Each row was made from one small tree. Brackets hold a mark, then the marks that hang from it, in alphabetical order. Every link used is in the known rows. Write each row's tree.
Known rows:
(fatuz (pina giluru nosa pinav)): [ 3.00  4.58 -3.21 -0.93 -0.90  3.47  1.64  2.28 -1.36 -0.72  3.37 -1.20
  6.21  3.32  0.80  6.15 -1.98  4.20]
(nosa (pina giluru pinav)): [ 2.31  2.77 -2.46  0.89  1.27 -4.88 -0.20  4.10 -0.58  0.55  7.76  0.72
  0.93 -0.93 -2.32  5.31 -1.90 -5.17]
(fatuz pina): [-1.10  0.16 -1.44 -4.06 -0.82  0.73 -1.88 -2.03 -1.75 -4.21  2.62 -3.25
  5.61 -3.39 -0.39 -0.37 -1.81 -2.22]
(nosa (pina (giluru beki fozu) pinav)): [ 3.35 -1.69 -2.16  5.32  1.60 -4.23  3.49  4.19 -5.60  1.97  4.06  1.45
 -1.12 -4.99 -3.06  5.10 -2.29 -3.64]
(giluru beki fozu (pina nosa pinav)): [ 0.03 -5.51  5.05  2.94 -1.14  6.62  0.99 -0.30 -3.64 -0.31 -0.99 -2.62
 -0.65 -3.04  0.65  0.84 -1.00  4.35]
(kozi lugi): [-0.71 -0.25 -0.29 -1.79  1.83 -1.64 -4.21 -1.66  1.03 -4.54 -3.04 -0.76
  2.88 -1.40 -0.41  0.22  0.92 -3.79]
(fatuz (pina (giluru fozu) nosa pinav)): [ 1.98  2.24 -3.77 -0.83 -1.89  1.96  3.38  1.17 -4.28  1.43 -1.33 -0.31
  3.07  1.20 -0.70  6.89 -1.73  4.41]
(fozu (giluru beki pina)): [-2.55  1.05  2.31 -0.01  2.37  3.12 -0.99  0.70  0.54  1.43  2.92 -0.07
  2.17 -1.64  5.28 -5.48  0.73 -0.80]
(giluru beki fozu (pina pinav)): [ 2.97 -3.25  1.76  3.01 -0.22  0.77  2.11  1.48 -4.24  0.70 -0.19 -1.93
  0.03 -2.62  0.49 -0.60 -0.82  0.30]
(fozu (giluru beki (pina nosa)) lugi): [-5.18 -2.83  3.65  0.47  1.28  5.63 -1.83 -3.55  3.96  0.35  0.50  0.66
 -1.30  1.70  4.63 -4.55  1.41  3.87]
(nosa (pina (giluru beki fozu))): [-1.94 -2.67 -0.40  2.68  2.33 -2.58  1.54  1.06 -4.89 -0.70  2.77  0.20
  0.00 -7.30 -2.53  3.92 -4.24 -3.63]
(pina (giluru fozu) nosa pinav): [ 1.72  2.31  0.23 -1.90 -1.26  2.64 -0.41  2.31 -0.10  1.35 -2.53  0.17
 -0.18  5.18 -3.07  7.96 -0.41  3.41]
(fozu giluru (lugi kozi)): [-1.11  3.27 -1.88 -5.33 -2.24 -4.44 -4.00 -1.38  5.83  2.19 -6.81  2.86
 -6.91  1.64 -3.23 -5.67  4.61 -5.19]
(fozu (giluru (pina pinav)) lugi): [ 0.52  3.31 -2.45 -1.25 -1.64 -4.24 -1.41  0.17  4.20  4.04  0.88  2.90
 -2.29  5.32  2.98 -3.70  4.84 -2.09]
(giluru (fozu lugi) (pina nosa)): [-6.96 -4.39  4.03 -2.92 -2.25  3.09 -2.04 -6.45  1.84 -2.77 -5.02 -2.54
 -3.23 -1.18 -0.97  0.47  0.22  2.80]
(giluru beki (fozu (lugi kozi)) pina): [-1.51 -3.76  1.48  0.71 -1.57 -3.78  1.50 -3.17 -0.85 -2.32 -8.22 -1.71
 -5.69 -6.09 -2.85 -5.48  0.33 -0.80]
(fatuz (pina (giluru beki) nosa pinav)): [ 4.97  1.21 -1.55  3.41  1.34  5.31  3.79  3.24 -3.26 -1.07  5.19 -1.18
  6.76  3.41  1.53  4.45 -3.17  6.34]
(fatuz (pina giluru)): [ 0.10  6.05 -3.34 -3.44  0.41 -0.98  1.10  1.02 -1.32 -2.53  3.24 -1.82
  7.48  0.82  0.73  3.14 -3.08 -0.24]
(fozu lugi): [-1.71 -1.79  2.12 -4.39 -0.83 -1.67 -4.93 -3.34  4.77 -3.48 -0.16 -1.10
 -0.23  2.95 -4.30 -0.27  1.38 -3.28]

Which tree is each row?
[ 0.34 -0.53  3.03  2.50  0.95  7.42 -0.38  2.00  0.29  2.61  2.67  0.34
  0.59  1.02  5.41 -2.76  0.95  4.07]
(fozu (giluru beki (pina nosa pinav)))
[-2.62 -3.91  3.58  0.26  0.88  2.01  0.42 -1.47 -3.37 -2.36 -1.56 -3.58
  0.82 -6.13  0.72 -2.07 -1.98  0.66]
(giluru beki fozu pina)
[ 3.01  1.49  0.48  2.25  1.48  1.98  0.75  3.44 -0.64  4.30  3.38  0.86
  1.26  0.81  5.33 -4.25  2.14 -0.37]
(fozu (giluru beki (pina pinav)))
[ 0.65  0.59 -0.16 -1.04  0.03 -2.70 -2.21 -0.61  3.92  1.85 -5.80  3.13
 -5.66  0.54 -2.48 -6.28  3.67 -3.64]
(fozu (giluru beki) (lugi kozi))
[ 7.03  3.85 -4.24  3.06  1.44 -0.55  4.90  4.86 -4.29 -0.09  5.94 -0.24
  7.84  1.97  1.60  3.13 -2.27  1.45]
(fatuz (pina (giluru beki) pinav))
[ 1.36  0.04 -1.68 -0.96 -4.45 -7.15  1.21 -1.33  0.55  1.12 -8.35 -0.63
 -7.81 -2.24 -4.30 -2.76  3.08 -2.99]
(giluru (fozu (lugi kozi)) (pina pinav))
[-2.56  3.85 -1.32 -3.21  0.27  5.19  0.37 -0.64 -0.60 -3.23  3.05 -2.28
  6.99  0.82  1.11  4.29 -3.49  4.05]
(fatuz (pina giluru nosa))
[-1.69  1.03  0.23  0.59 -0.02 -3.01  0.23 -1.09  2.97  0.89 -3.81  1.51
 -4.72 -2.44  1.70 -8.98  2.93 -2.07]
(fozu (giluru beki pina) (lugi kozi))
[-2.97 -0.45  0.89  0.74  1.07 -0.35 -0.74 -1.56  3.32  0.91  1.20  1.57
 -0.43  1.57  4.34 -6.12  2.20 -0.55]
(fozu (giluru beki pina) lugi)
[ 0.94 -4.23  5.49  2.92  0.85  8.13 -0.08  0.62 -0.75 -2.25  4.12 -3.52
  2.06 -1.33  1.98 -0.49 -1.87  4.59]
(giluru beki (pina nosa pinav))
[-2.05 -3.64 -1.64  3.05  1.99 -6.77  1.54 -1.23 -2.64 -0.98  1.28  1.65
 -3.21 -3.38 -3.83  3.22 -2.58 -3.45]
(nosa (pina (giluru beki (fozu lugi))))
[ 4.73  4.89 -4.33 -1.75 -2.99 -8.76  1.69  1.91  1.90  2.45 -8.44  2.37
 -6.99  4.86 -6.78  2.67  2.70 -2.40]
(pina (giluru (fozu (lugi kozi))) pinav)
[-0.57 -1.83  0.52 -0.40  1.28 -0.57 -3.42 -1.11  3.98  1.69  0.07  2.94
 -1.09  4.00  0.14 -3.72  3.07 -1.87]
(fozu (giluru beki) lugi)
[ 2.65 -0.37 -0.73  2.78  0.33 -1.87  0.50  1.02  2.34  3.81  2.27  3.20
 -1.29  4.58  3.66 -5.14  3.43 -0.26]
(fozu (giluru beki (pina pinav)) lugi)
[-0.47  1.02  0.50  1.00  2.26  6.94  2.44  0.45 -2.96 -4.39  4.00 -2.80
  7.91 -0.55  2.30  3.00 -4.66  5.96]
(fatuz (pina (giluru beki) nosa))
[-2.10 -3.70  1.99 -0.59 -3.59  1.07 -0.90 -3.55  1.50  0.04 -3.50 -1.12
 -4.53  2.01 -1.41  1.50  1.51  2.83]
(giluru (fozu lugi) (pina nosa pinav))
[-7.12  0.51  2.52 -3.48 -0.85  4.16 -3.56 -4.44  6.03  0.83 -0.87  0.90
 -2.25  2.42  3.71 -3.48  2.30  1.95]
(fozu (giluru (pina nosa)) lugi)
[ 1.27  1.23 -3.13  0.69 -0.22 -6.22  0.83  3.22 -3.53  2.41  2.49  1.70
 -2.06 -2.81 -3.87  6.44 -1.57 -5.11]
(nosa (pina (giluru fozu) pinav))
[ 0.79 -1.01 -0.39  0.72  1.92 -3.34  1.54 -0.26  0.81 -0.84 -3.41  1.22
 -0.38  3.93 -2.74  2.88 -0.39  0.75]
(pina (giluru beki (fozu lugi)))
